Known rows, with every way that one mark hangs from another
Z539(Z255(Z858)): [-0.47 -0.34 -0.36 -3.48 1.00 -0.34 1.83 -1.29 -1.62 -3.00 -5.73 -3.34 0.00 0.20 1.15 0.62 -3.80 -1.25 -0.09 -2.02 -2.47 -0.33 -5.24]
Z547(Z119(Z255(Z763 Z858))): [1.57 -2.91 0.80 -0.35 4.80 -2.57 7.44 -2.31 0.69 -2.38 1.70 -2.15 1.06 1.49 6.23 -0.29 0.78 1.55 -2.55 -5.23 -4.57 0.28 -4.48]
Z255(Z119(Z547) Z763 Z917): [1.20 -1.61 -1.08 -3.10 -1.67 0.43 2.97 -5.06 1.38 -1.57 2.60 0.39 -0.47 -2.42 -0.58 1.30 3.39 1.24 -0.07 -0.52 0.37 -0.31 2.93]
Z539(Z255(Z119 Z763 Z858 Z917)): [-0.05 0.16 -3.23 -6.33 -0.29 0.57 3.89 -7.98 -0.78 -1.36 -3.01 -0.16 -1.42 3.74 1.25 1.16 -0.88 -0.56 0.72 -2.71 -1.90 0.23 -2.45]
Z547(Z119(Z255(Z858))): [-0.56 -3.15 -0.21 0.99 3.89 -0.21 3.96 0.38 -0.15 -2.54 -1.40 -1.41 0.99 1.25 5.73 -0.35 -0.42 0.93 -2.70 -3.76 -4.70 -0.52 -2.44]
Z917(Z255(Z119 Z539)): [-3.63 -0.62 -2.51 7.39 -3.08 4.67 -0.72 1.79 -5.18 2.16 3.29 0.72 1.97 2.86 -0.79 2.13 1.08 0.84 -0.61 1.47 2.29 -1.29 0.01]
Z534(Z255): [0.17 -0.63 1.64 4.02 0.29 -0.29 0.95 0.15 2.38 -0.32 1.00 -0.15 -0.68 0.15 -0.66 -0.84 0.86 -0.16 -1.13 -0.16 -2.48 2.29 1.55]
Z917(Z255): [-0.62 -0.37 -1.40 5.86 -0.48 1.90 0.61 0.52 -2.30 -0.95 0.06 -0.80 -1.45 0.10 -0.76 -0.44 0.84 -0.53 0.44 0.90 1.69 -1.29 -1.82]
Z763(Z255(Z119(Z547) Z917)): [-0.27 -0.64 -0.88 1.99 -2.13 4.34 -0.69 -3.14 1.16 -1.67 3.31 0.53 -0.97 -3.35 -1.76 1.39 4.38 -0.27 -1.19 0.72 1.46 -0.91 3.00]
Z119(Z255(Z858) Z547): [0.10 -2.49 -0.31 1.45 -0.19 -0.03 3.65 1.05 0.44 -5.78 -1.26 -4.23 1.90 -4.04 0.82 0.15 -1.06 0.33 -1.37 -1.25 -5.09 -1.38 -2.84]
Z255(Z763): [2.52 0.05 0.90 -1.59 0.30 -2.36 3.75 -2.36 0.82 0.03 2.63 -0.79 -0.15 0.77 0.65 0.19 0.89 0.46 0.15 -1.39 0.40 0.74 -2.30]
Z119(Z255(Z917)): [0.90 -0.39 -2.16 2.01 -0.56 1.88 1.44 -2.14 0.96 0.23 -2.00 3.52 -0.14 1.55 -0.97 -1.72 2.40 -0.70 -0.48 -0.48 -4.76 -0.49 -0.07]
Z763(Z255(Z917)): [0.78 1.01 -0.72 2.34 0.28 3.61 0.53 -4.54 2.04 0.88 2.72 1.97 -2.11 0.56 -1.07 -0.16 2.10 -1.13 -0.22 -0.25 1.82 -0.02 -1.42]
Z119(Z255(Z539) Z547): [-0.36 -2.98 1.36 5.23 -1.68 1.34 2.48 4.55 -1.35 -1.30 1.59 -1.37 6.12 -4.08 -0.28 0.64 1.43 1.05 -1.90 -0.65 -4.99 -1.06 -2.99]
Z119(Z255(Z539 Z763 Z858) Z547): [0.31 -2.37 0.96 1.77 -0.30 -0.46 8.06 -0.08 -0.68 -3.62 4.09 -4.44 5.54 -2.78 2.19 1.75 -1.40 1.98 -1.68 -3.26 -4.02 -0.74 -7.75]
Z119(Z255(Z858 Z917)): [-0.39 -0.43 -3.71 0.31 0.14 2.63 2.78 -4.68 0.77 -2.33 -1.98 0.93 -0.28 3.07 0.89 -1.20 -1.40 -0.48 -0.93 -2.29 -5.25 -0.77 -2.56]
Z534(Z255(Z119 Z539 Z763)): [-0.65 -0.79 1.39 4.46 -1.59 0.26 2.52 -0.88 -0.36 2.66 6.94 0.33 2.38 3.07 0.07 1.69 1.98 1.18 -1.71 -0.84 -1.83 2.71 1.22]
Z858(Z255(Z763 Z917)): [1.51 -0.50 2.88 -2.68 0.92 -1.84 2.96 -5.58 -0.67 1.59 2.19 3.10 -4.76 2.23 -0.70 -0.87 0.70 0.88 -0.30 -1.68 -0.19 2.55 -3.19]
Z534(Z255(Z858)): [-0.96 -0.89 -0.08 2.14 1.21 0.50 2.37 -1.95 2.06 -2.99 0.96 -2.95 -1.52 0.96 0.96 -0.14 -2.81 -0.14 -1.53 -1.39 -2.83 2.15 -1.13]
Z534(Z255(Z119 Z917)): [-1.78 -0.31 -2.02 2.46 -1.74 2.80 -0.81 -3.85 2.11 0.85 0.91 3.39 -2.01 3.17 -1.56 -0.72 2.79 -0.51 -1.35 0.12 -2.42 1.77 6.30]
Z763(Z255(Z119 Z917)): [-0.49 1.13 -2.28 1.87 -1.97 4.75 -1.81 -4.77 0.49 1.09 3.02 2.78 -1.86 2.14 -1.44 0.67 4.20 -1.28 -0.73 0.78 1.72 -0.29 3.20]
Z917(Z255(Z539)): [-2.14 -1.10 -1.09 7.92 -1.19 3.95 1.81 1.75 -4.20 1.67 2.90 -0.31 1.91 1.34 -0.27 1.00 -0.36 0.28 -0.43 0.32 1.80 -0.78 -4.36]
Z255(Z119 Z539 Z763 Z858 Z917): [-2.55 0.19 -3.78 -2.91 -1.19 3.55 4.10 -7.57 -1.51 1.38 4.83 0.92 1.61 5.75 2.01 2.77 -2.06 1.64 -0.48 -2.50 0.97 0.26 -3.23]

Rows
[3.35 -2.29 -0.09 0.27 -0.62 -0.92 6.21 -3.02 2.56 -2.82 1.05 0.39 0.89 -3.05 -0.19 -1.00 3.53 0.49 -0.33 -2.08 -4.59 -0.42 -1.87] -> Z119(Z255(Z763 Z917) Z547)
[-1.21 -0.22 -3.44 2.34 -1.05 1.28 3.95 -4.17 -2.86 -2.72 3.21 -3.42 -1.94 2.82 1.27 1.46 -0.27 0.32 0.05 -0.28 2.18 -0.98 -2.52] -> Z917(Z255(Z119 Z763 Z858))
[-4.88 0.01 -2.74 0.15 -1.57 3.70 -0.32 -1.13 -3.46 0.16 2.29 -1.20 3.01 3.31 1.75 3.02 -3.05 1.42 -1.01 -0.48 0.42 -0.48 -1.24] -> Z255(Z119 Z539 Z858)
[0.14 -0.21 -1.97 4.02 -1.86 0.40 2.55 -1.67 -2.54 0.10 3.38 -0.79 -1.44 1.86 -0.37 0.76 3.25 0.04 0.26 0.95 2.24 -0.81 0.86] -> Z917(Z255(Z119 Z763))
[-1.18 -2.53 4.67 0.68 -1.51 -1.40 2.41 1.38 -4.40 0.29 5.88 -0.88 1.22 -2.53 -0.76 2.37 1.07 2.46 -2.36 -0.37 0.32 1.60 -0.95] -> Z858(Z255(Z119(Z547) Z539 Z763))
[-2.53 -3.11 -2.05 1.75 3.26 4.02 5.00 -2.48 -0.81 0.37 1.01 2.02 2.92 3.59 5.63 0.54 -1.19 2.12 -3.19 -4.74 -4.26 -0.42 -4.99] -> Z547(Z119(Z255(Z539 Z858 Z917)))
[-2.43 -1.39 -3.74 -3.18 -1.76 3.70 1.02 -4.73 0.57 -4.33 -0.49 -1.32 -1.02 -1.52 0.44 1.89 -1.20 0.81 -0.80 -0.68 -0.12 -1.23 1.80] -> Z255(Z119(Z547) Z858 Z917)
[-0.35 -0.77 1.29 2.56 1.45 0.12 6.75 -3.28 0.56 -0.36 6.32 -3.02 2.05 2.51 2.44 1.16 -3.44 1.28 -1.58 -3.36 -1.74 2.91 -6.07] -> Z534(Z255(Z539 Z763 Z858))
[1.85 -2.32 -1.39 -1.51 0.29 -0.18 7.61 -5.51 2.50 -5.06 0.76 -2.16 0.37 -2.59 1.38 -0.08 0.37 0.58 -0.87 -3.35 -4.74 -0.83 -4.67] -> Z119(Z255(Z763 Z858 Z917) Z547)
[-0.66 -0.45 -0.90 1.29 1.10 2.56 7.09 -7.21 1.76 0.57 5.80 -0.16 0.65 4.29 1.99 0.78 -2.84 1.09 -1.48 -4.20 -1.82 2.99 -6.30] -> Z534(Z255(Z539 Z763 Z858 Z917))
[2.63 -2.97 0.40 -0.19 3.58 -1.20 6.31 -3.85 2.23 1.07 1.38 3.42 0.10 1.85 4.21 -1.54 4.58 1.10 -1.74 -4.46 -4.19 0.58 -1.42] -> Z547(Z119(Z255(Z763 Z917)))
[-2.39 -2.82 1.60 5.35 -2.32 2.67 0.65 2.87 -0.29 -0.40 4.20 -1.54 3.54 -2.70 -1.25 1.82 1.67 1.39 -2.65 0.59 -2.38 1.45 3.98] -> Z534(Z255(Z119(Z547) Z539))
[3.62 -2.49 2.10 1.73 0.06 -3.20 5.62 0.99 1.29 -3.48 1.44 -2.47 2.32 -4.46 0.17 -0.30 3.22 0.82 -0.55 -1.36 -5.08 -0.38 -2.06] -> Z119(Z255(Z763) Z547)
[-2.09 0.47 -1.92 2.67 0.09 6.29 2.77 -5.75 -0.39 0.56 5.14 -0.10 1.33 2.73 1.15 1.79 -2.62 0.34 -1.26 -2.33 2.05 0.08 -7.34] -> Z763(Z255(Z539 Z858 Z917))
[-1.93 -2.29 3.58 0.01 -1.57 -0.93 -2.03 2.86 -2.97 -2.30 0.14 -0.46 -2.57 -4.17 -1.50 0.85 1.68 1.10 -2.25 1.37 -0.57 0.82 4.03] -> Z858(Z255(Z119(Z547)))
[-0.37 -0.14 -2.70 -1.04 0.24 1.30 4.15 -8.68 2.45 -1.70 3.31 -0.02 -2.95 4.67 0.82 0.30 -0.22 0.34 -1.28 -2.32 -2.11 2.61 1.41] -> Z534(Z255(Z119 Z763 Z858 Z917))
[-2.03 0.82 -1.58 1.73 -0.48 3.04 -0.81 -2.94 -0.80 -2.07 3.87 -2.80 -0.93 1.42 0.66 1.61 -0.43 -0.83 -1.12 0.25 1.57 -0.61 0.15] -> Z763(Z255(Z119 Z858))
[-1.09 -1.95 -2.05 2.36 -1.57 0.92 5.43 -2.45 -1.99 -5.57 3.64 -5.84 -1.03 -2.57 0.81 2.54 -0.35 0.79 -0.29 -0.24 2.12 -1.63 -1.81] -> Z917(Z255(Z119(Z547) Z763 Z858))
[-2.00 -2.07 -2.70 -5.07 -1.63 2.68 1.27 -3.75 -0.77 -4.87 -5.79 -1.95 -0.56 -1.77 0.00 2.21 -1.38 -0.57 -0.44 -1.64 -2.71 -1.49 -0.75] -> Z539(Z255(Z119(Z547) Z858 Z917))
[2.04 -0.43 -0.67 -0.04 1.12 -2.19 5.96 -2.77 0.81 -2.70 1.05 -2.71 1.15 1.99 2.08 -0.35 -0.66 -0.07 -0.42 -2.63 -4.64 -0.02 -5.11] -> Z119(Z255(Z763 Z858))
[-2.06 -0.40 -0.19 2.68 -0.82 1.16 4.41 -3.25 -0.57 -0.09 6.58 -2.08 2.01 4.24 1.75 2.01 -1.55 1.30 -2.21 -1.85 -1.83 2.56 -1.82] -> Z534(Z255(Z119 Z539 Z763 Z858))
[-2.05 -1.05 -1.56 3.79 -0.54 2.20 2.78 0.64 -2.44 -0.50 1.21 -1.36 4.28 2.53 1.64 0.76 -2.84 1.15 -1.48 -1.94 -4.60 -0.79 -5.78] -> Z119(Z255(Z539 Z858))
[-3.78 -2.60 0.12 3.82 -1.22 3.22 2.05 0.40 -0.73 -3.38 3.78 -3.99 3.00 -1.65 0.71 2.86 -1.85 1.23 -2.88 -0.49 -2.29 0.99 0.67] -> Z534(Z255(Z119(Z547) Z539 Z858))
[-2.86 -2.12 0.15 1.88 -2.93 2.73 -0.78 2.51 -2.32 -0.61 3.32 -1.16 4.38 -2.91 -0.22 3.09 0.80 1.68 -1.39 0.76 0.23 -0.90 1.52] -> Z255(Z119(Z547) Z539)
[3.36 -0.27 -1.28 0.39 0.36 -0.77 5.23 -4.63 1.68 0.49 0.82 2.94 0.02 2.34 -0.04 -1.38 3.23 -0.33 0.15 -1.86 -4.25 0.28 -2.18] -> Z119(Z255(Z763 Z917))
[-1.45 -1.00 3.45 0.66 -1.13 -0.92 1.36 -0.20 -5.14 2.88 5.92 1.67 0.10 3.13 -0.09 1.85 0.77 1.73 -1.75 -0.45 0.41 2.33 -1.05] -> Z858(Z255(Z119 Z539 Z763))
[1.21 -0.44 0.98 0.36 1.82 -2.06 5.98 -4.32 2.58 -2.60 3.87 -3.46 -1.47 1.66 1.89 0.02 -1.98 0.23 -0.96 -2.95 -2.30 2.32 -3.26] -> Z534(Z255(Z763 Z858))
[-2.66 -0.51 -1.52 2.05 -0.67 1.48 0.09 -2.24 0.60 -2.37 0.97 -1.99 -1.40 2.70 0.63 0.76 -1.22 0.01 -1.89 -0.04 -2.35 1.53 3.28] -> Z534(Z255(Z119 Z858))
[0.12 -0.47 -2.52 0.83 0.17 2.03 7.06 -5.80 -0.42 0.45 3.44 0.87 2.94 4.34 2.21 0.86 -1.41 1.29 -0.85 -3.82 -4.11 0.16 -7.74] -> Z119(Z255(Z539 Z763 Z858 Z917))
[0.70 -2.87 -0.74 1.66 2.60 1.33 2.50 -1.58 1.35 0.70 -1.47 4.26 -0.01 1.57 3.71 -1.79 3.76 0.78 -2.20 -3.21 -4.72 -0.30 1.02] -> Z547(Z119(Z255(Z917)))
[-3.27 -2.16 1.57 0.90 -2.73 3.53 -0.83 0.04 -4.13 0.59 2.60 2.70 -0.38 -1.58 -1.66 1.89 0.58 1.85 -2.34 0.40 -0.12 1.19 1.43] -> Z858(Z255(Z119(Z547) Z539 Z917))
[-2.82 -0.64 -3.18 4.18 -1.67 3.17 4.72 -2.88 -4.66 -0.02 5.72 -2.70 1.33 4.27 1.89 3.06 -1.52 1.72 -0.49 -1.04 2.83 -0.75 -4.80] -> Z917(Z255(Z119 Z539 Z763 Z858))
[-0.72 -0.32 -2.63 -4.89 0.73 1.89 2.15 -5.27 -0.25 -2.05 -6.45 -0.52 -1.51 1.97 0.70 0.37 -3.54 -0.81 0.37 -2.92 -2.21 -0.23 -5.28] -> Z539(Z255(Z858 Z917))
